Each row was made from one walk, in order. Every step used is in the known rows, and no mark comes twice. Write each row's walk.
In the rows, 128 means zero.
Known rows
koman/peleg: [120 138 104 105 162 165 148 142 119 108 119 120 132 106 107 149 114 134
 125 118 138  95 143 139 136 132 119 125 114]
roped/vobu: [139 138 135 123 133 119 134 135 128 132 154 140 124 134 112 115 121 110
 138 116 100 139 143 140 106 130 142 149 119]
gadal/vobu/koman/roped: [175 160 118 144 129 112 110 190 131  79 182 125  49 123 125 149 107 104
 179 129 136 114 172 149 153 150 108 125 106]
koman/roped/vobu/gadal: [114 132 163 108 130 110 154 154 136 102 158 131 106 148  91 119 120 122
 193  81 102 159 164 146 123 131 152 137  99]
koman/peleg/vobu: [148 142  74  64 137 129 133 173 125 110 118 148 142 100  95 123  89 127
 153 142 138 120 134 151 115 129  98 141 118]
kupu/pozulib: [123 109 123 124 147 117 155 123 112 122 110 136 155 158 150 143 101 120
 132 114 124  74 140 141 141 128 104 149 141]
dama/vobu: [141 116 124 115 127  99 140 106 149 122 144 135 129 107 107 141 113 131
 140 133  86 145 128 150  84 123 114 155 133]
gadal/dama/vobu/roped/peleg/koman: [137 146 135 110  70 142 164 150 112  62 123 119  88 103 120 157  47 176
 132 121 154 106 201 152 157 135 149 147 128]
lefa/koman/roped: [107 158 125 137 130 146 137 167 146 112 151 141 107 108 145 164 111 140
 158 123 124 140 162 116 180 103 141  98 122]
gadal/lefa/koman/roped/vobu: [142 171 147 173 162 138 128 219 133 104 190 125  94  86 113 156  80 104
 154 121 106 177 162 125 169 118 153 105 125]
gadal/dama/vobu/peleg/koman/roped: [162 142 127 100  95 135 175 172 129  64 143 151  73 111  87 195  70 168
 157 129 133 140 170 156 154 160 163 163 128]
kupu/pozulib/dama: [ 79 133 104 106 119 150 153 117 118 135 113 143 127 149 120 126  86 116
 119 105 124  48 145 114 165 108 129 136 157]
dama/vobu/gadal/lefa/koman: [122  75 159 196 124 141 114 158 132  82 143  97 133  86 124 138  96 139
 160 177 111 192 144 120 125  97  95 117 154]
gadal/dama/pozulib: [ 86 128 143 130 117 135 144 135 142 124 100 122 129 130 159 154  84 158
  80 127 147 117 135 126 125 131 127 125 139]
vobu/koman/peleg: [130 126  90 136 150 185 116 143 118  80 135 117 100 114 135 154 124 144
 151 132 154  66 166 141 159 151 108 120 117]
gadal/lefa/koman/roped/peleg: [ 92 170 123 172 164 196 123 214 124  83 185  84 122  94 129 192  65 119
 134 121 135 154 188 125 196  95 151  95 124]
gadal/lefa/koman/peleg: [124 137 115 176 177 200 118 198 114  90 135  98 130  63 125 162  85 130
 116 160 157 129 150 110 175 115 110  91 137]
pozulib/dama/vobu: [102 141 105  98  99 127 139 102 148 133 148 144  97 100  78 122  98 132
 127 122  91 125 133 121 106 105 141 140 147]
koman/peleg/vobu/roped: [140 135  89  57 120 109 151 200 119  85 104 136 111 110 111 100  72 149
 164 120 138  80 156 173 148 134 116 142 115]
vubo/lefa/koman: [100 111 151 181 125 185 142 145 128 108 153 137 128  88 132 153 100 129
 147 165 142 153 144  99 174 125  95 100 111]
vobu/gadal: [103  89 153 137 111 141 128 125 119 110 111 112 137 149 127 110 142 139
 158 131 139 144 135 128 122 121 121 127 127]
gadal/lefa/koman: [131 125 138 203 143 164 100 187 120 109 143 106 125  84 146 144  99 120
 118 168 142 158 137 101 171 110 117  95 154]
vubo/lefa/koman/peleg/vobu/gadal/dama: [ 78  98 156 137 106 214 170 193 108  69 128 152 112  74  98 141  58 141
 178 177 197 151 151  96 176 124  80 106 114]
dama/vobu/peleg: [126  80 113 114 125 139 152 132 139  90 148 114 129 140 106 147 109 148
 136 141  80 124 150 175  98 129 133 183 140]
lefa/koman/peleg: [ 96 132 104 132 153 205 133 161 125 102 124 126 132  92 140 155 112 153
 130 151 146 104 165 113 165 103 111 104 124]
vubo/lefa/koman/peleg: [ 89 120 131 159 158 223 161 160 118  89 146 127 131  65 110 175  90 137
 143 156 155 121 159 108 182 132  89  96  96]
koman/roped/peleg/vobu/dama/kupu/pozulib: [ 73 149 113  73  89 140 181 141 142  90 159 163 116 184 138 139  24 108
 167  91  80  72 195 206 141  87 146 176 117]
gadal/lefa/koman/peleg/vobu/dama: [148 125 104 135 121 192 114 215 110  71 134 129  96  82 125 131  35 136
 163 185 168 115 137 135 180 115 113  97 127]
peleg/vobu/dama/kupu/pozulib: [113 101 128 105  66 108 161 116 139 116 115 187 116 175 158  94  60 109
 153 139  88  78 141 185 114 100 112 171 143]
vubo/lefa/koman/peleg/vobu: [117 123 102 117 135 186 147 192 124  88 146 157 140  62  99 148  65 129
 172 180 152 144 153 121 165 128  68 115  98]

Which walk is each row?
[136 143 113 113  85 156 131 164 104  73 110 100 122 134 141 135  83 167
 144 118 164  94 209 154 188 139 141 125 108]
vobu/roped/peleg/koman
[180 124  98  90 110 122 156 162 138  65 145 134 107 122  88 182  90 162
 179 132 103 142 180 178 137 158 142 167 114]
dama/vobu/peleg/koman/roped
[140 175 134 100 147  99 156 159 141 121 173 148  97 129  96 140 107 110
 166  80  90 147 152 151 125 136 163 140 100]
koman/roped/vobu
[149 104 120 132 130 155 130 192 112  85 149 100 103 155 109 125 106 111
 127 159 126 108 159 164 125 130 114 168 126]
gadal/vobu/peleg
[ 90 136 109  63 107 136 136 183 130  83 153 119 143 152  99 128  85 125
 201 103 132 157 180 161 132 103 131 146 105]
koman/roped/peleg/vobu/gadal
[147 132 108  98  84 129 142 143 119  64 123 104 124 113 122 144  68 171
 156 125 119 115 209 175 143 132 129 150 116]
dama/vobu/roped/peleg/koman
[190 146 163 150 126 105 124 200 109  72 144 113 106 108  75 136  89 119
 196 118 142 199 170 139 151 165 140 112 104]
peleg/koman/roped/vobu/gadal/lefa
[136 110 136 111 107  73 155 129 140  98 128 120  95 116 123 114  96 158
 150 113  85 114 149 174 118 133 129 152 130]
dama/vobu/roped
[108 157 161 156 145 153 167 176 141 103 198 157 100  90  97 165  82 114
 183 121 107 171 172 120 173 133 132 113  81]
vubo/lefa/koman/roped/vobu
[141 121 134 148 115 120 111 238 133  83 150 127 118  95 119 127  72 122
 203 158 138 204 147 122 168 106 111 101 137]
peleg/vobu/gadal/lefa/koman/roped
[110  85 137 172 159 180 132 174 123  62 134  88 139  68 101 156  83 145
 156 169 121 162 161 132 131 105  89 114 142]
dama/vobu/gadal/lefa/koman/peleg
[142 139  96 129 152 176 122 149 121  83 161 130 101 120 121 141 114 124
 160 121 129  77 180 154 138 153 121 139 108]
roped/vobu/koman/peleg
[ 56 154 125 132  79 155 138  96 155 147 138 160  90 120 102  97 122 108
  88 115  83 127 145 121 114  77 160 126 152]
pozulib/dama/kupu
[159 154 128  92  86 118 145 154 148  86 118 144  98 147 133 152  53 167
 178 111 123 121 183 174 151 166 153 120  82]
peleg/koman/roped/vobu/dama/pozulib
[ 85 144  87  50  93 141 142 173 155  81 139 118 128 160 142 153  21 154
 166 105 122 105 179 195 141 114 141 139  93]
koman/roped/peleg/vobu/dama/pozulib
[101 146 190 117 117 125 175 168 126  99 157 145  76 142  90 133  99 127
 167  82 136 152 154 127 142 133 175 132 115]
koman/roped/vobu/gadal/dama
[ 85  99 158 145  94 140 173  82 132 113 113 159 106 181 169 120  86 118
 123 117  90  58 149 174 134 104 137 154 138]
vobu/dama/kupu/pozulib
[ 72 118 206 160  81 140 165 113 140 118 143 159  89 148 111  93 120 111
 113 115 100 167 156 135  86  98 160 155 138]
roped/vobu/gadal/dama/kupu
[162 128 152 132  97 140 125 149 114  95 144 122  63 145 121 108  90 114
 146 154 146 100 127 147 129 131 121 129 110]
gadal/vobu/dama
[201 149 109 109 109 142 132 225 116  58 143 121  81 134  89 160  88 130
 170 147 147 133 186 165 160 161 128 152 103]
gadal/vobu/peleg/koman/roped
[ 99 138  83  80  74 146 166 129 113  71 109 122 120 134 113 141  29 160
 146  98 119  37 225 161 179 115 127 159 143]
kupu/pozulib/dama/vobu/roped/peleg/koman
[109  85 163 209 126 174 100 182 116  91 127  90 136 110 143 127 114 130
 149 169 152 175 145  99 165 103 111  93 151]
vobu/gadal/lefa/koman
[127  99 105  80  73 109 119 146 152 109  97 141 130 153 160 108  56 160
 155 153 127 114 130 171 117 129 105 137 121]
peleg/vobu/dama/pozulib
[115 167 132 129 136 138 140 177 148 117 176 154  99 116 126 149 103 127
 170 113  97 151 175 126 157 107 154 118 112]
lefa/koman/roped/vobu
[202 116 107 129  93 159 112 202 102  68 125 115 103 139 107 135 102 129
 145 184 154 127 176 153 142 154 103 157 120]
gadal/vobu/peleg/koman
[102 144 151 162 142 164 162 173 137  96 174 143 102  83 116 178  91 129
 175 131 134 158 156 110 192 132 119  93  92]
vubo/lefa/koman/roped
[ 95 110 167 137  97 134 178  89 135 117 139 171 107 189 151 105  77 103
 135 106  65  68 164 186 112 108 146 173 130]
roped/vobu/dama/kupu/pozulib
[159  95 137 141 112  99 103 197 114  99 125 112 140 117 101  91  92 108
 171 163 142 193 115 137 117 129  97 130 140]
peleg/vobu/gadal/lefa
[108 112 139 115 102 133 137 120 145 111 123 123 121 167 151 121  69 151
 135 120 103 106 152 167 111 136 140 139 106]
roped/vobu/dama/pozulib
[ 83 131 115  99  56 167 134 124 148 102 152 152 111 158 137 101  63 114
 137 139  98 122 167 184 107  80 149 160 119]
roped/peleg/vobu/dama/kupu
[165 137 105 100 111 153 146 185 119  74 130 127 106 140 108 171 109 160
 168 125 143 126 179 157 182 162 159 141 111]
vobu/peleg/koman/roped
[113 149  95 116 134 149 135 135 148  66 203 113  97 124 120 191  86 137
 175  99  94 109 204 174 134 127 134 151 111]
dama/vobu/koman/roped/peleg
[131 159 137 179 157 145 118 211 131 102 165 112 100  80 129 171  87 122
 145 133 128 164 148 113 189 117 141  85 135]
gadal/lefa/koman/roped
